Every row comes from one small tree of marks. The marks that hang from a mark follow it in brackets, in alphabetical order. Every link used is in the known rows. Which tree was each row made from?
Known rows:
bozal[pivot[fovo]]: [-0.38  0.05 -0.18  0.22 -0.11  0.24  0.27  0.15 -0.06  0.12 -0.24  0.12
 -0.01  0.00  0.09 -0.28 -0.24  0.11  0.00 -0.46]
temab[bozal fupav[fovo[tunol] vato]]: [ 0.17 -0.01  0.52 -0.11 -0.13  0.25  0.00 -0.22  0.04 -0.48  0.46 -0.04
 -0.29  0.06 -0.20  0.19  0.18  0.03  0.05  0.52]
bozal[pivot]: [-0.23  0.16 -0.24  0.23 -0.18  0.17  0.09 -0.04 -0.25  0.13 -0.13  0.07
 -0.01  0.00  0.01 -0.24 -0.03  0.09  0.12 -0.33]
temab[bozal]: [-0.11 -0.17  0.00  0.03 -0.17 -0.08  0.00 -0.21 -0.14  0.20 -0.02  0.08
 -0.06  0.18 -0.02  0.01  0.02  0.08  0.05 -0.01]
fovo[pivot]: [ 0.12 -0.03 -0.17  0.11 -0.16 -0.03 -0.14 -0.01 -0.12  0.26 -0.14 -0.11
  0.02  0.05  0.11 -0.07 -0.09  0.09  0.07 -0.01]
defe[tunol]: [ 0.18  0.01 -0.05  0.31  0.00  0.06  0.00 -0.11 -0.27  0.40 -0.04  0.04
 -0.28  0.00  0.09 -0.12  0.13  0.05 -0.02 -0.20]
temab[bozal[pivot[fovo]]]: [-0.48 -0.05  0.00  0.09 -0.11  0.13  0.32  0.03  0.05 -0.04 -0.20  0.24
 -0.01  0.04 -0.03 -0.13 -0.30  0.11 -0.05 -0.33]
temab[bozal[pivot] fupav[vato]]: [-0.26  0.15  0.24 -0.10 -0.18  0.24  0.16 -0.18 -0.07 -0.52  0.24  0.04
 -0.11  0.02 -0.20 -0.01  0.07  0.11  0.10  0.02]
pivot[fovo[fupav[vato] tunol]]: [ 0.01 -0.18  0.09  0.06  0.11 -0.01  0.19  0.06  0.14 -0.08  0.21 -0.10
  0.02 -0.21 -0.03 -0.15  0.10 -0.21 -0.21  0.37]
fovo[pivot[bozal] tunol]: [ 0.00  0.06 -0.07  0.04  0.18 -0.22 -0.18 -0.13  0.06  0.22 -0.33 -0.10
  0.26 -0.18 -0.02 -0.03  0.07 -0.01  0.03  0.22]
fovo[tunol]: [ 0.00 -0.04 -0.03  0.28 -0.02 -0.09 -0.12 -0.24 -0.20  0.29 -0.10 -0.05
  0.02  0.04 -0.04 -0.03  0.17  0.03  0.06  0.02]
vato[fupav[temab]]: [ 0.08 -0.08 -0.12  0.01  0.02  0.10 -0.18 -0.05  0.00  0.11  0.19  0.02
  0.02  0.04  0.18  0.08  0.00  0.09  0.01 -0.21]
temab[bozal fupav]: [-0.21 -0.03  0.21 -0.13 -0.19  0.02  0.04 -0.25 -0.19 -0.03  0.05  0.01
 -0.05  0.32 -0.07  0.19  0.07  0.17  0.17 -0.02]
vato[fupav]: [-0.07 -0.13 -0.07  0.12 -0.01  0.15 -0.07 -0.14 -0.15  0.25  0.11 -0.05
 -0.10 -0.01  0.21  0.06  0.01  0.13  0.11 -0.05]
tunol[defe]: [ 0.12  0.00 -0.21  0.15 -0.05 -0.19 -0.07 -0.01 -0.34  0.37 -0.22 -0.11
 -0.14  0.23  0.01  0.04  0.03  0.12  0.14 -0.20]
pivot[fovo]: [-0.18 -0.18 -0.14  0.15 -0.09  0.13  0.19  0.08 -0.08  0.33 -0.17  0.02
 -0.04  0.15  0.19 -0.17 -0.18  0.06 -0.04 -0.21]
temab[fupav]: [-0.15  0.07  0.01  0.02 -0.18  0.12  0.01 -0.14 -0.34  0.10  0.02 -0.10
 -0.06  0.28  0.04  0.05  0.09  0.18  0.21 -0.14]
fovo[fupav[temab vato]]: [ 0.33 -0.07 -0.14 -0.16 -0.06 -0.01 -0.08  0.09  0.03 -0.14  0.42 -0.07
  0.03 -0.07  0.05 -0.20  0.19 -0.26 -0.19  0.20]
vato[fupav[fovo[pivot] temab]]: [ 0.40 -0.04 -0.03 -0.13 -0.08  0.27 -0.29  0.15  0.20 -0.10  0.28  0.00
 -0.10 -0.08  0.22  0.11 -0.22  0.02 -0.01  0.02]
fovo[fupav[temab vato] tunol[defe]]: [ 0.49  0.02 -0.02 -0.06  0.17 -0.39 -0.20  0.03  0.02 -0.16  0.19 -0.13
  0.02 -0.08 -0.17  0.07  0.33 -0.21 -0.14  0.25]
temab[bozal fupav[fovo]]: [-0.03 -0.01  0.25 -0.21 -0.26  0.26  0.08 -0.12 -0.14 -0.18  0.24  0.04
 -0.27  0.32 -0.04  0.19 -0.04  0.11  0.19  0.09]
fovo[fupav pivot tunol]: [ 0.18 -0.01 -0.04  0.04  0.00 -0.28 -0.14 -0.07 -0.02  0.13 -0.03 -0.17
  0.18 -0.14 -0.04  0.05  0.13 -0.15 -0.02  0.31]
bozal[pivot[fovo[fupav[temab]]]]: [-0.21  0.07 -0.24 -0.07 -0.01  0.08  0.22  0.33  0.11 -0.10 -0.03  0.17
  0.16 -0.04  0.08 -0.25 -0.17 -0.13 -0.17 -0.41]

Write each row's tree:
[ 0.13  0.13 -0.09 -0.12  0.31 -0.57 -0.14  0.06  0.04  0.17 -0.35 -0.23
  0.26 -0.16 -0.09  0.15  0.15 -0.16  0.05  0.31]
fovo[fupav pivot[bozal] tunol[defe]]
[ 0.03  0.10 -0.03 -0.10 -0.25  0.24  0.00  0.08  0.09 -0.30  0.15  0.30
 -0.14  0.09 -0.05 -0.10 -0.13  0.01  0.00 -0.30]
fupav[fovo temab[bozal[pivot]]]
[-0.01  0.04 -0.21 -0.22  0.08 -0.21 -0.04  0.11  0.04  0.19 -0.13 -0.16
  0.28 -0.15  0.14 -0.12  0.02 -0.20 -0.04  0.25]
fovo[fupav pivot[bozal]]
[-0.57  0.07  0.21 -0.11 -0.13  0.23  0.36  0.02  0.00 -0.28 -0.12  0.16
 -0.03  0.19 -0.07  0.03 -0.24  0.21  0.12 -0.35]
temab[bozal[pivot[fovo]] fupav]
[-0.52  0.12  0.33  0.02  0.02  0.07  0.29 -0.12  0.05 -0.34 -0.15  0.16
  0.04  0.08 -0.21  0.15 -0.13  0.18  0.10 -0.21]
temab[bozal[pivot[fovo[tunol]]] fupav]
[-0.36 -0.08  0.08 -0.10  0.05  0.20  0.15  0.10  0.34 -0.25  0.07  0.29
  0.04 -0.07  0.06  0.04 -0.32  0.10 -0.09 -0.40]
vato[fupav[temab[bozal[pivot[fovo]]]]]
[ 0.34  0.12 -0.01 -0.15  0.09 -0.03 -0.28  0.10  0.25 -0.07 -0.08  0.02
  0.14 -0.11  0.04 -0.02  0.00 -0.10 -0.08  0.16]
fupav[fovo[pivot[bozal] tunol] temab]
[-0.17 -0.01 -0.02  0.08  0.35 -0.31  0.11  0.08  0.04  0.32 -0.53 -0.06
  0.08  0.04 -0.02  0.05 -0.04  0.05 -0.01 -0.07]
pivot[bozal fovo[tunol[defe]]]
[-0.29 -0.08  0.07 -0.12 -0.06  0.15  0.41  0.17  0.22 -0.40  0.20  0.12
 -0.03 -0.18 -0.07 -0.18 -0.14 -0.16 -0.20  0.15]
temab[bozal[pivot[fovo[fupav[vato]]]]]
[-0.31 -0.07 -0.03  0.10  0.26 -0.07  0.14 -0.01  0.11  0.29 -0.34  0.02
  0.18 -0.07  0.06 -0.11 -0.01 -0.03 -0.07  0.01]
pivot[bozal fovo[tunol]]
[ 0.41  0.02  0.08  0.05  0.15 -0.02 -0.29  0.03  0.07 -0.04  0.16  0.00
 -0.21  0.03 -0.01  0.34  0.04  0.02  0.07 -0.05]
vato[fupav[fovo[tunol[defe]] temab]]
[ 0.49  0.09 -0.10 -0.08  0.14 -0.58 -0.31  0.10  0.07  0.02 -0.14 -0.14
  0.21 -0.02 -0.13  0.22  0.11 -0.13 -0.03  0.05]
fovo[fupav[temab] pivot tunol[defe]]
[ 0.22  0.05  0.19 -0.10 -0.21  0.51  0.05  0.00 -0.15 -0.30  0.46 -0.14
 -0.37  0.10  0.04 -0.02  0.09  0.03  0.10  0.24]
temab[fupav[fovo vato]]
[-0.37  0.08 -0.06  0.33  0.05  0.13  0.21  0.03  0.00  0.06 -0.27  0.12
  0.04 -0.11 -0.07 -0.17 -0.12  0.09 -0.01 -0.31]
bozal[pivot[fovo[tunol]]]
[ 0.29  0.09 -0.05  0.03  0.12 -0.51 -0.17  0.00 -0.09  0.16 -0.21 -0.22
  0.09 -0.06 -0.12  0.20  0.11 -0.09  0.06  0.24]
fovo[fupav pivot tunol[defe]]
[ 0.01 -0.19 -0.03 -0.04 -0.03  0.15  0.27  0.19  0.08  0.00  0.24 -0.10
 -0.06 -0.11  0.10 -0.21 -0.04 -0.19 -0.21  0.24]
pivot[fovo[fupav[vato]]]
[ 0.25  0.03 -0.05 -0.27  0.11  0.22 -0.24  0.20  0.33 -0.09  0.13  0.01
  0.04 -0.17  0.24  0.07 -0.18 -0.05 -0.05  0.08]
vato[fupav[fovo[pivot[bozal]] temab]]
[ 0.27 -0.13  0.19 -0.17  0.03 -0.27 -0.13 -0.14  0.21 -0.34  0.41  0.07
  0.11 -0.12 -0.20  0.03  0.29 -0.26 -0.24  0.43]
fovo[fupav[temab[bozal] vato] tunol]
[ 0.13  0.13 -0.08  0.04  0.27 -0.46 -0.20 -0.05 -0.01  0.25 -0.48 -0.18
  0.18 -0.06 -0.08  0.13  0.08  0.04  0.10  0.12]
fovo[pivot[bozal] tunol[defe]]
[ 0.28 -0.04  0.10  0.06  0.07  0.21 -0.23 -0.07  0.12 -0.09  0.33  0.07
 -0.12 -0.04  0.08  0.17  0.07 -0.02  0.02  0.02]
vato[fupav[fovo[tunol] temab]]
